What can hang from each mark:
Y: D K L N
V: N Y
C: D Y
D: L
N: K
A: D Y

Known rows, with every way that one mark hangs from another:
A(Y(D K)): [  1.7 -20.3  -9.6 -15.8  10.6  -9.8  -4.4  -7.2  -0.6  -6.7 -36.1   5.2
   0.6  -7.0   3.1 -18.7  11.5 -19.3 -21.6 -12.5  29.0   2.7 -21.4  50.2
  -4.1 -19.5]
A(D Y(L N(K))): [ -6.6 -16.6 -17.4 -40.1  27.1   3.2   5.0 -20.9  10.9 -24.5 -63.4 -14.3
 -15.3 -10.8  12.5 -30.5  10.7 -22.2 -34.3 -10.2  22.0 -15.3 -15.3  59.3
  18.5   0.4]
C(D(L) Y(N)): [-19.0 -27.0  -7.0 -23.4  10.4 -27.0   2.9 -12.9   7.9  13.4 -27.9   1.3
 -11.8   2.4  28.3  13.8   8.6 -34.8 -32.2  38.5  15.0  -5.9 -23.7  19.2
  -9.1   7.8]
A(D(L)): [  1.7  -2.5 -18.2  -6.4  15.3 -10.2 -12.3  -3.3  -1.9   1.5 -46.1  -9.3
  -4.9 -12.9 -14.8  -1.7 -16.3   3.8  -5.0   7.0  12.1 -19.2  -3.2  18.6
   1.8   0.8]
Y(K L): [ -3.9   2.6 -14.1 -18.0  -1.7  -3.2  -7.7 -10.0 -17.1  14.8 -26.9   4.7
  -2.7 -21.1  29.3 -20.3  28.6 -14.8  -7.7  -2.3  22.3  -8.1  -9.8  21.9
 -24.8 -22.7]
A(Y(D(L) N(K))): [-11.9 -24.9  -3.8 -24.3   9.5  -1.7   5.8 -19.1  -8.2 -17.2 -34.7  -7.7
 -10.7  -1.7 -10.1 -14.3   9.5 -25.1 -24.6 -15.1  23.9  -0.7 -32.5  54.7
  13.3 -13.6]
Y(D K L): [  1.6  -2.3 -10.6 -22.0   4.1  -3.6  -9.8 -20.8 -24.8   7.4 -22.4   6.1
  -4.0 -30.5  38.4 -19.3  27.7 -21.7 -17.3 -15.5  24.4  -4.3 -15.0  46.0
 -31.2 -24.9]
A(Y(N(K))): [ -9.2 -21.7  -8.1 -26.6  11.0  -5.1   4.1  -9.2   4.1 -17.2 -39.2  -1.9
 -10.3   1.6 -12.4 -22.2  12.2 -17.7 -20.1  -4.1  18.3  -0.1 -26.4  40.9
  13.5 -10.4]
Y(K N): [ -6.1 -12.4  -5.9 -19.4   1.8 -11.5  -6.8  -4.1 -25.6  -5.9 -20.1  21.0
   0.6 -18.5  18.8 -12.7  31.8 -27.0 -16.7   5.5  20.6  -5.1 -29.1  25.6
  -7.2 -24.5]
C(Y(D K L N)): [ -1.3 -16.7   1.3 -28.2   3.0 -12.9  -7.5 -23.1  -9.3   2.7 -21.1  15.0
  -1.5 -21.1  53.3  -3.2  33.7 -39.7 -33.9   2.6  23.8  -0.7 -25.4  57.1
 -22.4  -6.3]
A(Y): [ -5.1 -14.3 -14.5 -19.4  11.4  -8.4  -4.4  -2.6  11.3  -2.7 -39.9  -2.6
  -8.2   3.5 -14.5 -17.0  -1.9  -4.2  -7.8   1.2  14.0   0.7 -10.3  32.7
   0.9  -7.1]
V(Y(L)): [ -4.6  -6.2 -12.4 -16.3  11.0 -18.2  -4.8 -14.4   8.9  27.7 -45.4   8.9
 -19.1  -8.5  16.2  -8.1  14.0  -1.1   0.0   5.4   7.1 -18.3   4.3  37.9
 -23.1 -13.5]
A(D(L) Y(K N)): [-10.5 -22.8 -13.5 -22.3  17.0  -1.6   1.7 -10.5  -4.3 -15.9 -55.9  -6.6
   1.1  -7.7   6.3 -13.6  11.0 -30.3 -32.0  -5.6  35.5 -17.6 -22.9  52.1
  22.3 -12.0]
A(D(L) Y(K)): [ -1.7 -17.7 -16.6 -10.3  14.9  -4.7  -2.9  -4.2   5.8  -5.8 -59.4 -10.4
   4.3  -4.9  -5.8 -14.1  -0.8 -17.1 -24.7  -6.8  36.8 -16.8 -14.5  42.5
  16.3 -10.6]
A(Y(L)): [-11.5  -9.1 -16.7 -29.5  10.9   1.3  -2.0 -12.6   7.6   2.5 -40.9  -9.9
 -13.9  -1.0   3.7 -22.7   7.1  -8.2  -8.9  -3.6  13.4  -2.3  -5.5  39.2
  -5.8  -7.6]
V(N(K)): [ -0.3 -11.0 -29.1  -0.6   1.2  -9.5  10.1  -5.7  -2.5  -0.9 -30.3  13.1
  -8.6  -1.3 -28.5  -7.5  -0.3  -0.4 -10.7 -12.3  14.0  -5.1 -25.0  13.0
  -0.4 -31.2]
A(Y(K L N)): [-17.5 -16.2 -11.0 -35.3   7.7   3.0   2.4 -16.4  -8.4  -6.6 -37.2   0.5
  -7.9  -7.8  26.4 -26.4  32.0 -31.6 -23.5  -6.4  26.0  -4.0 -20.9  50.0
  -0.9 -19.3]
Y(D): [  6.7  -6.5 -10.0 -13.6  13.0 -14.9 -15.4  -9.5 -10.7  -1.3 -22.0   6.9
  -9.1 -17.7  -2.9  -6.3  -4.0  -0.7  -5.3  -2.4   4.5   1.1 -10.9  34.1
 -19.8  -8.6]

Rows:
[ -7.9 -12.3 -13.9 -32.2  15.4   0.5  -3.7 -20.4   2.2  -2.2 -38.8  -9.2
 -14.9  -6.9  10.8 -21.7   6.8 -13.4 -15.8 -11.8  14.6   0.0  -8.5  55.4
 -10.2  -8.3]	A(Y(D L))
[ -1.1 -17.6  -2.6 -22.3   8.2 -12.7  -8.8 -15.5 -33.8 -13.5 -15.7  21.7
  -0.8 -27.4  28.1 -10.8  30.8 -34.3 -26.3  -6.6  22.5  -1.1 -33.7  49.2
 -12.6 -25.5]	Y(D K N)
[-10.2  -9.4  -6.2 -37.5   7.3   0.6  -4.3 -29.2 -38.8  -6.6 -17.4  10.6
  -9.6 -34.1  55.1 -19.7  43.2 -39.4 -27.7 -12.4  22.5  -5.1 -26.7  58.4
 -22.1 -25.8]	Y(D K L N)
[  7.5 -10.7  -2.3 -16.7   0.9 -16.6 -11.2 -17.2   1.1  12.7 -24.7  10.9
   1.7 -18.3  41.3  -3.2  22.1 -27.4 -26.7   1.2  25.4  -0.2 -17.0  47.5
 -28.7  -5.2]	C(Y(D K L))
[-13.5 -20.6 -15.7 -27.0  22.3  -0.6   0.0 -13.5   2.2 -17.1 -56.5 -13.4
  -8.8  -2.4  -4.6 -10.1  -3.2 -18.6 -25.3  -0.6  21.4 -17.0 -15.6  50.3
  23.2  -1.4]	A(D(L) Y(N))
[ -2.7 -19.3  -4.8 -11.7   8.7 -25.2  -2.6  -8.1  -3.8  14.1 -40.2  26.5
  -7.1 -10.7  19.6  -6.2  30.5 -19.7 -14.1   6.4  20.0 -16.1 -16.9  43.0
 -11.2 -25.4]	V(Y(K N))
[-15.1  -4.9  -9.3 -34.3   0.9   1.0  -3.3 -18.8 -30.9   1.2 -22.0  10.5
  -8.0 -24.8  45.6 -21.4  44.4 -32.9 -18.2  -0.2  20.5  -9.3 -22.3  35.1
 -16.5 -25.0]	Y(K L N)
[-15.9 -22.9  -6.3 -27.5  12.7  -2.4  -0.5 -18.4 -11.7 -11.8 -31.9  -4.6
 -12.2  -2.6  -1.1  -9.0   7.1 -23.9 -19.9  -8.2  17.3  -0.4 -24.7  55.5
   6.3 -11.7]	A(Y(D(L) N))
[-10.7 -22.2  -8.9 -24.7   8.7  -5.7   0.3  -6.5  -4.8 -11.1 -35.7   8.0
  -2.6  -3.2   7.5 -20.4  23.5 -27.5 -22.6  -2.3  25.8  -0.7 -26.3  43.8
   5.9 -19.3]	A(Y(K N))
[-10.3 -17.7  -0.5 -16.3   0.4  -7.9  -5.5 -18.4 -43.5  -6.0 -13.3  13.0
   0.8 -24.0  20.9  -1.3  28.5 -37.0 -22.6  -8.7  28.2  -5.4 -38.1  45.3
  -8.2 -29.1]	Y(D(L) K N)
[-16.7 -22.0 -12.5 -40.5  17.2 -22.3   2.6 -19.8  14.2  10.6 -32.3   2.4
 -19.7  -5.8  54.4  -1.9  19.7 -35.8 -36.7  36.0   8.7  -4.7 -14.5  29.7
 -20.8  11.2]	C(D Y(L N))
[ -8.2 -17.1 -18.1 -39.0  24.0   2.3   1.0 -17.2   2.0 -18.1 -59.8  -4.8
  -6.8 -15.7  31.5 -29.5  21.6 -31.2 -36.7  -7.7  29.3 -15.7 -13.5  62.7
  10.5  -8.1]	A(D Y(K L N))
[-12.7 -23.6  -9.2 -35.5  14.9 -22.3   8.6 -20.3  17.0   5.4 -35.1  -1.2
 -19.0  -5.5  45.5  -6.4  22.5 -36.6 -41.5  29.0  16.0  -5.6 -22.9  28.8
 -13.7   9.3]	C(D Y(L N(K)))
[-16.3 -29.4  -5.2 -18.7   5.3 -27.7   3.8 -11.1   2.2  14.7 -27.4   7.4
  -2.9  -2.3  38.8  10.2  23.0 -45.9 -38.8  33.5  28.8  -7.6 -30.8  21.1
 -10.2  -3.0]	C(D(L) Y(K N))
[ -2.0 -22.3 -15.9 -28.6  24.7  -5.8  -1.5  -7.5   5.2 -23.4 -58.1   2.3
  -0.2 -11.3  13.6 -23.4  13.4 -26.6 -35.3  -3.5  29.8 -13.6 -19.8  55.9
  17.5  -8.4]	A(D Y(K N))
[  8.9 -17.6  -6.4  -3.0  10.4 -28.7  -7.2  -9.5   1.5  18.0 -40.8  23.8
  -4.5 -14.9  14.9  -4.4  18.5 -12.6 -13.7  -4.0  22.7 -13.3 -11.6  49.9
 -21.4 -25.3]	V(Y(D K))
[ -1.3 -19.2 -25.7 -10.0   9.6 -13.6  17.6 -28.3   3.5  15.3 -46.2  16.6
 -21.4  -6.8   8.0  -7.0  17.0 -12.8 -21.5 -26.0  19.3 -17.8 -17.0  57.1
 -12.4 -38.9]	V(N(K) Y(D L))
[ -8.4 -11.5 -14.8 -24.1   5.3  -0.4  -0.3  -9.8   1.1   3.8 -40.8  -2.9
  -4.1  -5.3  14.7 -26.0  21.6 -18.9 -16.3  -8.3  27.6  -3.5 -12.7  40.8
  -7.2 -18.4]	A(Y(K L))
[  1.0 -22.6  -3.1 -15.1  12.7 -25.6  -4.2 -15.7 -10.0   8.4 -37.3  27.7
  -8.7 -17.2  26.4  -4.9  30.0 -24.6 -21.1  -2.5  21.3 -14.3 -19.9  58.7
 -15.3 -26.5]	V(Y(D K N))
[  4.3  -8.8  -3.6 -22.6   6.8 -14.7 -12.7 -19.7   7.4  11.4 -25.8   4.0
  -7.3 -13.7  30.8   0.5   9.3 -16.2 -19.9   5.6  11.7   0.3 -10.1  46.4
 -27.8   6.0]	C(Y(D L))
[ -7.8 -29.7  -7.9 -25.1  13.3 -31.9   1.1  -7.7  11.5   7.1 -29.7  16.2
  -3.5  -5.9  46.9   0.6  24.8 -41.8 -42.7  35.9  23.8  -2.3 -26.7  25.1
 -14.9   0.4]	C(D Y(K N))
[ -2.2 -20.2 -27.5   3.2   4.3 -23.6   9.1  -7.7   3.0  24.2 -43.9  34.1
  -5.7  -1.4   5.8   2.0  18.8 -12.3 -14.0  -7.4  23.0 -18.8 -14.9  38.1
 -12.5 -45.0]	V(N Y(K))
[ -5.3 -15.4 -18.6 -16.1  20.6  -3.6  -4.0  -6.8  12.4  -7.1 -60.6 -17.5
  -4.7  -0.1 -16.2 -10.8 -13.9  -6.6 -17.5  -2.3  23.1 -16.2  -7.1  40.8
  17.3   0.9]	A(D(L) Y)
[ -9.8 -22.4 -12.7 -23.4  19.9  -0.5   5.7 -13.9   4.6 -22.5 -59.7 -16.1
  -8.5  -2.2 -13.7 -14.7  -1.1 -20.8 -30.2  -7.5  28.0 -16.2 -24.2  48.8
  30.4  -3.7]	A(D(L) Y(N(K)))
[-13.9 -24.1 -10.5 -34.7  12.0 -23.8   3.5 -17.4   7.9  11.8 -31.8   9.7
  -9.3 -10.0  65.4  -5.3  33.3 -46.5 -44.0  31.8  23.2  -5.7 -22.1  31.6
 -21.9   0.4]	C(D Y(K L N))
[  2.4 -10.1  -4.4  -0.1  -3.0 -12.9 -10.2  -9.3 -29.3   7.8 -17.7   7.0
   5.8 -20.2   4.7  -1.6  12.7 -18.9 -12.2 -11.9  30.8  -5.6 -25.6  32.1
 -17.2 -27.3]	Y(D(L) K)
[ -5.7 -15.5 -27.9  -7.2   5.2 -13.3  19.0 -20.7   8.8  20.9 -49.3  15.6
 -19.9  -1.3   0.4  -8.0  17.1  -7.8 -14.9 -17.4  18.1 -21.1 -14.3  40.8
  -8.5 -37.0]	V(N(K) Y(L))
